Known rows, with every way that one mark hangs from another
Q708(Q921(Q881)): [-1.61  0.46 -3.45 -0.12 -3.97  1.01 -1.79 -0.45  1.01  2.29 -0.27  0.22
 -0.24  0.10 -2.06 -1.80 -2.37 -0.99 -4.18 -0.92 -0.35 -0.51 -0.91 -2.24]
Q928(Q711(Q754(Q877(Q921))) Q881): [ 1.83 -1.70  2.35 -2.30 -2.82  3.08  1.85 -0.27  4.80  0.74  1.53  0.55
  3.66 -1.81 -0.38 -0.60 -3.01  0.01  2.44  2.91  1.96 -0.94 -1.58 -0.66]
Q928(Q711): [-0.16 -0.73 -0.63 -2.36 -4.80  2.30 -0.08 -0.22  2.71  2.38  0.35  0.15
  1.33  0.09 -0.77 -0.78 -3.91 -0.71 -1.23 -0.59  1.99 -0.99 -0.71 -1.68]
Q442(Q921(Q708 Q877 Q881)): [ 1.59  3.58 -1.58  1.00 -1.47  0.85 -2.64 -2.37  1.34  1.65  1.62 -1.69
 -1.90 -1.02  1.21 -1.30  0.96  0.32 -4.87 -0.82 -1.17  2.36  2.93  0.80]
Q754(Q711(Q928)): [-1.82 -2.04 -0.44 -0.79 -4.31 -0.34 -0.12 -0.39  2.41  2.32  0.48  2.18
  4.53  1.04 -0.71 -1.02 -3.38 -1.41 -0.62 -0.15  1.75  0.13  0.06  0.75]
Q877(Q921(Q442(Q711) Q708 Q881)): [ 0.13  3.50 -1.14 -1.06 -1.95 -0.20 -3.10 -3.76  1.50  2.46 -1.68 -2.12
 -0.93 -0.46 -1.32 -0.54  1.26 -1.26 -3.05  2.40  1.11 -1.50  0.49  0.82]
Q442(Q711(Q754(Q877))): [-1.02 -2.47 -0.52  0.40 -0.95  0.74  0.06  1.92  4.15  0.08  0.14  0.65
  3.55  0.40 -1.56  0.33 -2.94 -1.06  0.48  0.88  2.82 -0.06  1.73  0.14]
Q220(Q921(Q708 Q877 Q881)): [ 0.20  3.15 -2.43 -1.44 -1.29  2.25 -2.97 -2.43  1.63  2.90  1.70 -2.51
 -0.65 -2.00  2.24 -2.03 -0.38 -0.05 -6.05 -1.80 -0.49  2.62  2.05  0.06]
Q442(Q711): [-1.96 -1.39 -0.82 -0.31 -2.45 -0.06 -1.40  2.00  1.95  2.06 -0.69  0.65
  1.47  0.11 -1.08  0.58 -2.81 -2.73 -2.11 -0.05  1.73 -1.44  1.96 -0.50]
Q754(Q877): [-1.50 -0.46 -2.99 -0.14 -2.37  1.44  0.48  0.70  3.16  0.75 -0.11  1.41
  3.21 -1.47 -1.53 -0.46 -0.83 -0.01 -0.59 -0.30  2.54  0.63  1.36 -1.15]
Q220(Q921(Q442)): [-0.74  2.28 -3.10 -2.07 -4.39  1.68  0.05  0.02  1.33  1.52  0.15  0.94
  0.80 -1.05  0.75 -1.65 -1.58 -0.76 -3.80 -1.52  2.59 -0.13  0.87 -1.06]
Q711(Q754(Q877(Q921))): [ 0.21 -0.50 -1.37  0.18 -2.62  2.53  0.84  0.23  5.10  0.45 -0.24  2.14
  5.01 -0.30 -1.58 -1.54 -1.94  0.37  1.23  0.91  2.80  1.34  0.48 -0.45]
Q921(Q708 Q877): [ 0.50  1.90 -1.06 -1.11 -1.16  1.26 -3.25 -3.74  3.34  3.81 -1.11 -0.98
  0.54 -1.25  1.90 -1.23 -0.95  0.09 -3.46 -1.19  0.08  2.66  2.53 -0.38]
Q442(Q921(Q708)): [ 1.78  2.32 -1.98  0.49 -4.02  1.02 -1.42 -0.18  2.65  0.70  0.41  0.49
  0.03 -0.50  0.75 -1.84 -1.87  0.68 -2.92 -2.49  0.27  1.03  3.00  0.64]
Q708(Q921): [-1.42  0.04 -2.86 -0.99 -5.15  1.93 -1.32  0.06  2.50  2.60 -0.91  1.35
  0.78  0.15 -1.54 -1.96 -3.88 -0.88 -2.73 -2.07  1.00 -0.52  0.00 -2.74]
Q754(Q711 Q877(Q921)): [-1.03 -0.74 -1.17 -0.52 -3.93  2.33  0.11 -0.85  5.51  1.82  1.26  0.67
  3.83 -1.17 -1.98  0.53  0.22 -1.29  2.25  0.83  2.61  0.73  0.95 -1.27]
Q442(Q711(Q928) Q921(Q708 Q877)): [-0.06  2.20  1.36 -0.57 -1.27  0.70 -2.41 -1.55  2.35  1.24  1.33 -1.40
 -0.60  0.55  0.69 -1.30 -1.75 -0.39 -3.26 -0.06  2.62  0.25  4.74  2.89]
Q877(Q921(Q442 Q708)): [ 0.79  3.79 -1.52 -1.90 -4.01  1.11 -2.19 -3.90  2.95  2.89 -2.71  0.14
  0.74 -0.75 -0.43 -1.67  0.00 -0.22 -1.89  0.66  2.00 -0.55  0.67 -0.16]
Q921(Q442(Q711(Q754)) Q708 Q881): [ 1.00  1.16 -1.59  0.13  0.38 -2.29 -2.57 -3.55  1.08  0.56 -1.35 -2.66
 -0.50  0.65 -0.24 -0.22 -0.17  0.27 -3.01  1.96  0.14 -0.24 -0.04  1.99]
Q928(Q711(Q754(Q877)) Q881): [ 1.70 -2.74  1.75 -1.93 -2.30  2.22  2.04  0.27  4.22  0.21  1.67  0.63
  3.70 -1.70  0.13 -0.30 -3.58  0.41  2.07  2.22  1.51 -0.59 -1.65 -0.58]
Q921(Q442): [-0.75  1.25 -2.61 -0.82 -3.54 -0.63 -0.17 -1.23  0.81  1.82 -2.17  1.70
  1.15 -0.15 -0.59 -0.65 -0.64 -0.85 -2.40  0.32  2.08 -0.90 -0.12 -1.10]
Q711(Q754 Q928): [-0.79 -1.47 -0.41 -0.31 -2.87  0.19  0.78  0.21  2.32  0.73 -0.91  3.67
  6.15  1.99 -0.79 -3.39 -5.20  0.58 -1.15  0.39  2.73  0.68 -0.26  2.06]

Rows
[ 0.20  2.61 -1.57  1.43 -2.21  1.09 -1.31 -0.32  0.49  1.51  2.05 -0.09
 -1.41 -0.76  0.21 -0.78  1.05 -1.13 -4.67 -0.19 -0.49  1.61  2.32 -0.23]
Q442(Q921(Q877 Q881))
[ 0.58  3.56 -3.63 -1.63 -2.53  0.58 -1.88 -2.59  0.46  1.31  0.46 -1.85
 -0.88 -1.30  1.25 -2.05 -0.23  0.56 -5.51 -1.19  0.40  0.58  0.50  0.55]
Q220(Q921(Q442 Q708 Q881))
[-0.32  0.24  2.05  0.47 -1.42  1.10 -0.36  0.71  2.81  0.13  1.93  0.67
  1.55  1.66 -0.13 -1.34 -2.81 -0.92 -1.76  1.03  3.30  0.50  3.61  2.54]
Q442(Q711(Q754 Q928) Q921(Q877))
[ 0.69  2.45 -0.04  1.02 -0.19  0.19 -3.40 -1.34  1.59  1.33  2.07 -3.26
 -2.96 -0.50  0.63  0.26  0.65 -1.12 -4.43  0.19 -0.27  0.88  4.13  1.53]
Q442(Q711 Q921(Q708 Q877 Q881))
[-1.68 -2.77  0.23 -0.95 -2.38  0.08  1.42 -0.34  3.37  0.67  1.71  1.66
  5.38 -1.31 -0.95 -0.05 -1.38 -0.45  1.88  1.84  2.40  0.09  0.10  1.04]
Q754(Q711(Q928(Q881)) Q877)
[ 0.66  4.20 -2.14 -1.04 -2.83  0.19 -2.68 -4.43  1.33  2.63 -1.96 -1.11
 -0.32 -0.74 -0.86 -1.56  1.54 -0.29 -3.36  1.73  0.50 -0.49 -0.32  0.33]
Q877(Q921(Q442 Q708 Q881))
[ 0.77 -1.88 -0.41 -1.58 -3.28  3.03  1.36 -0.32  4.97  0.35  1.22  0.13
  3.33  0.34 -1.24 -0.88 -4.17  1.03  1.38  0.29  3.16  0.39 -0.95 -1.03]
Q928(Q711(Q754(Q877)))
[-1.45 -1.20  1.06 -1.50 -3.16  1.42  1.03 -1.23  4.25  1.47  1.59  1.59
  5.46 -1.48 -1.57 -0.50 -0.37 -0.96  2.47  2.91  2.98 -0.46  0.13  0.91]
Q754(Q711(Q928(Q881)) Q877(Q921))
[-1.95  1.90 -1.71 -0.80 -1.65  0.46 -2.61 -3.16  0.72  2.81 -0.39 -2.23
 -2.97  0.19 -1.58 -0.20  0.34 -1.82 -4.39  1.38  1.24 -0.81  0.09 -2.02]
Q708(Q921(Q442(Q711) Q877 Q881))
[-1.26 -2.92  2.10 -0.62 -1.10 -0.85  0.16  1.73  2.05  0.67 -0.29  2.07
  4.62  0.78 -0.44 -1.06 -4.63 -1.69 -0.53  2.43  2.17 -1.65  0.63  2.36]
Q442(Q711(Q754 Q928(Q881)))
[-0.26  2.14 -2.63 -0.36 -1.68  1.91 -1.41 -2.18  3.41  1.39 -0.12 -0.92
  1.77 -1.90 -1.81 -1.15  1.09  0.59 -1.28  1.08  1.56  0.80  1.03  0.02]
Q754(Q877(Q921(Q708 Q881)))
[ 0.65  3.97 -2.13 -0.64  0.46 -1.10 -3.43 -6.56  0.32  2.91 -1.32 -3.05
 -2.16 -1.06  1.23 -0.60  2.74  0.35 -5.10  1.58 -0.51  1.85  0.54  0.47]
Q921(Q442 Q708 Q877 Q881)
[ 1.93 -2.69  2.23 -2.07 -3.19  1.64  1.34  0.48  3.33  1.34  1.00  1.07
  3.18 -1.00  0.72 -0.72 -4.64 -0.48  0.79  1.74  0.45 -0.94 -2.01 -0.58]
Q928(Q711(Q754) Q881)
[-0.25 -1.00  1.48 -0.96 -1.73  1.28  1.95 -0.17  3.50 -0.08  0.07  3.32
  6.87 -0.56 -1.10 -2.78 -2.71  0.72  1.49  3.43  3.27 -0.13 -0.46  2.29]
Q711(Q754(Q877(Q921)) Q928(Q881))
[-1.49  2.83 -1.71 -1.50 -1.07  1.13 -1.63 -1.48  0.20  2.13  1.60 -2.23
 -1.92 -1.19  0.75 -0.17  1.10 -2.04 -5.53  0.76  1.70  0.18  1.58 -0.45]
Q220(Q921(Q442(Q711) Q877 Q881))
[-1.63  0.88 -2.17  0.13 -1.00 -2.21 -1.47 -1.04 -1.05  1.28 -0.93 -1.08
 -0.95  0.15 -1.59  0.77  0.94 -2.19 -3.88  2.50  0.98 -2.01 -0.41  0.20]
Q921(Q442(Q711) Q881)
[-0.21 -2.23  1.40 -0.67 -2.09 -0.37  1.28  0.62  1.74  0.63 -0.52  4.05
  6.42  0.39  0.23 -2.95 -4.73  0.08 -0.55  1.96  1.40 -0.17 -0.88  2.37]
Q711(Q754 Q928(Q881))
[ 0.44  0.78 -0.20 -1.46 -1.03 -1.59 -1.53 -3.47  2.39  0.58 -2.23 -0.60
  1.91  1.60  0.01 -1.51 -2.73  1.01 -1.48  1.28  3.09 -0.73  0.93  2.84]
Q921(Q442(Q711(Q754 Q928)) Q708)
[ 0.31  3.13 -0.57 -1.96 -3.13  0.70 -2.59 -3.25  3.17  2.69 -2.37 -0.95
  0.11 -0.29 -0.79 -0.71 -0.17 -1.10 -1.68  1.35  2.53 -1.53  1.46  0.28]
Q877(Q921(Q442(Q711) Q708))
[-2.40  0.95 -1.48 -0.41 -0.98 -2.58 -1.05 -1.56 -1.73  0.97 -0.97 -0.55
  0.12  1.01 -2.04 -0.29  0.19 -1.65 -4.10  3.17  2.09 -2.50 -0.68  1.79]
Q921(Q442(Q711(Q928)) Q881)
[-0.55 -2.29  0.82 -0.50 -1.04  0.30  2.26  0.50  2.87 -0.63  0.25  3.43
  6.90 -0.45 -0.60 -2.53 -3.43  1.16  1.06  2.61  2.78  0.28 -0.45  2.40]
Q711(Q754(Q877) Q928(Q881))
[-1.18 -0.49 -1.62  0.18 -2.99  1.63 -0.24 -1.29  4.21  1.58  1.86 -0.34
  3.05 -1.27 -2.35  0.62  1.30 -1.37  1.05  1.68  1.42  0.78  0.19 -0.82]
Q754(Q711 Q877(Q921(Q881)))
[ 0.29  2.82 -1.82 -2.28 -2.54  3.25 -2.45 -2.02  3.29  3.12  0.97 -1.24
  0.28 -1.90  2.76 -2.19 -1.86  0.05 -4.64 -2.82  0.93  2.63  3.02 -0.47]
Q220(Q921(Q708 Q877))
[ 0.09  2.60 -0.17 -1.85  0.08 -0.37 -3.37 -5.11  2.64  3.02 -1.91 -2.77
 -1.62 -0.56  1.37  0.44  0.69 -0.61 -3.04  0.98  2.01  0.63  2.67  0.30]
Q921(Q442(Q711) Q708 Q877)
[ 0.56  4.09 -2.09 -2.71 -2.38  2.27 -2.02 -3.75  2.59  2.66  0.12 -1.66
 -0.76 -1.75  2.72 -1.79 -0.37  0.43 -4.52 -1.73  1.94  1.88  2.36 -0.37]
Q220(Q921(Q442 Q708 Q877))
[ 0.16 -0.31 -1.76  0.78 -1.80  1.93  0.49 -0.09  4.09  0.28  0.22  1.40
  4.26 -0.31 -1.87 -1.42 -1.11  0.29  0.27  1.61  1.80  1.35 -0.08 -0.14]
Q711(Q754(Q877(Q921(Q881))))
[-0.68  3.27 -2.06 -0.54 -3.50  0.29 -1.32 -2.39  0.48  2.62 -1.45  0.50
  0.26 -0.56 -1.93 -1.02  1.59 -1.78 -3.13  2.38  1.17 -1.27 -0.81 -0.62]
Q877(Q921(Q442 Q881))
[ 0.85 -0.60 -0.21 -1.35 -3.08  3.30  0.73 -1.10  4.40  0.62  1.53 -0.63
  2.64  0.13 -2.02 -1.11 -2.62  0.64  0.82  1.70  2.58  0.11 -1.52 -0.74]
Q928(Q711(Q754(Q877(Q921(Q881)))))
[-1.79 -1.41  0.82 -0.63 -1.40  1.07  0.27  0.69  3.87  0.11 -0.05  1.19
  4.77  1.21 -2.37 -1.25 -3.30 -0.74  0.59  2.34  4.67 -0.96  1.49  2.07]
Q442(Q711(Q754(Q877(Q921)) Q928))
[-1.24  2.66 -1.10 -0.65 -2.59 -0.04 -1.80 -1.64  0.64  2.41 -1.22 -0.53
 -0.38 -0.21 -2.29 -0.04  1.44 -2.72 -2.92  3.10  1.73 -2.27 -0.14 -0.20]
Q877(Q921(Q442(Q711) Q881))
[-2.46  1.99 -0.23 -0.71  0.65 -1.69 -1.94 -3.70 -1.28  2.33 -0.40 -1.73
 -1.11  0.42 -0.91  0.15  2.00 -2.03 -4.74  3.86  2.15 -0.72  0.52  1.27]
Q921(Q442(Q711(Q928)) Q877 Q881)
[ 0.98 -0.89  0.13 -1.90 -3.90  3.86  1.12 -0.80  5.43  0.83  1.09  0.08
  3.28  0.21 -1.67 -1.14 -3.53  0.78  1.72  0.93  3.53  0.13 -0.88 -1.11]
Q928(Q711(Q754(Q877(Q921))))
[ 0.02  3.05 -0.87 -0.71  1.56 -1.54 -3.94 -5.79  0.53  2.69 -0.98 -4.25
 -2.95 -0.62  0.71  0.60  2.54 -0.75 -4.81  2.36  0.19  0.68  1.47  0.95]
Q921(Q442(Q711) Q708 Q877 Q881)
[-1.97 -0.64 -0.27 -1.18 -3.84  1.91  0.64 -1.50  4.68  1.53  1.30  1.35
  5.22 -0.21 -2.43 -0.82 -0.75 -0.59  1.97  1.69  4.01  0.10  0.61  0.69]
Q754(Q711(Q928) Q877(Q921))
[ 1.03  1.74  0.31 -1.26  0.45 -0.16 -2.83 -5.01  3.52  2.19 -1.81 -2.39
 -0.39  0.10  1.56  0.03 -0.29  0.08 -1.92  1.35  1.98  1.42  2.27  0.79]
Q921(Q442(Q711(Q754)) Q708 Q877)
[-0.57  0.65 -0.98  1.65 -2.24 -0.28 -1.37  2.51  0.36  0.09  2.06 -0.76
 -1.44  0.14 -1.27  0.39 -0.58 -2.29 -3.72  0.30  0.36 -1.28  2.65  0.87]
Q442(Q711 Q921(Q881))
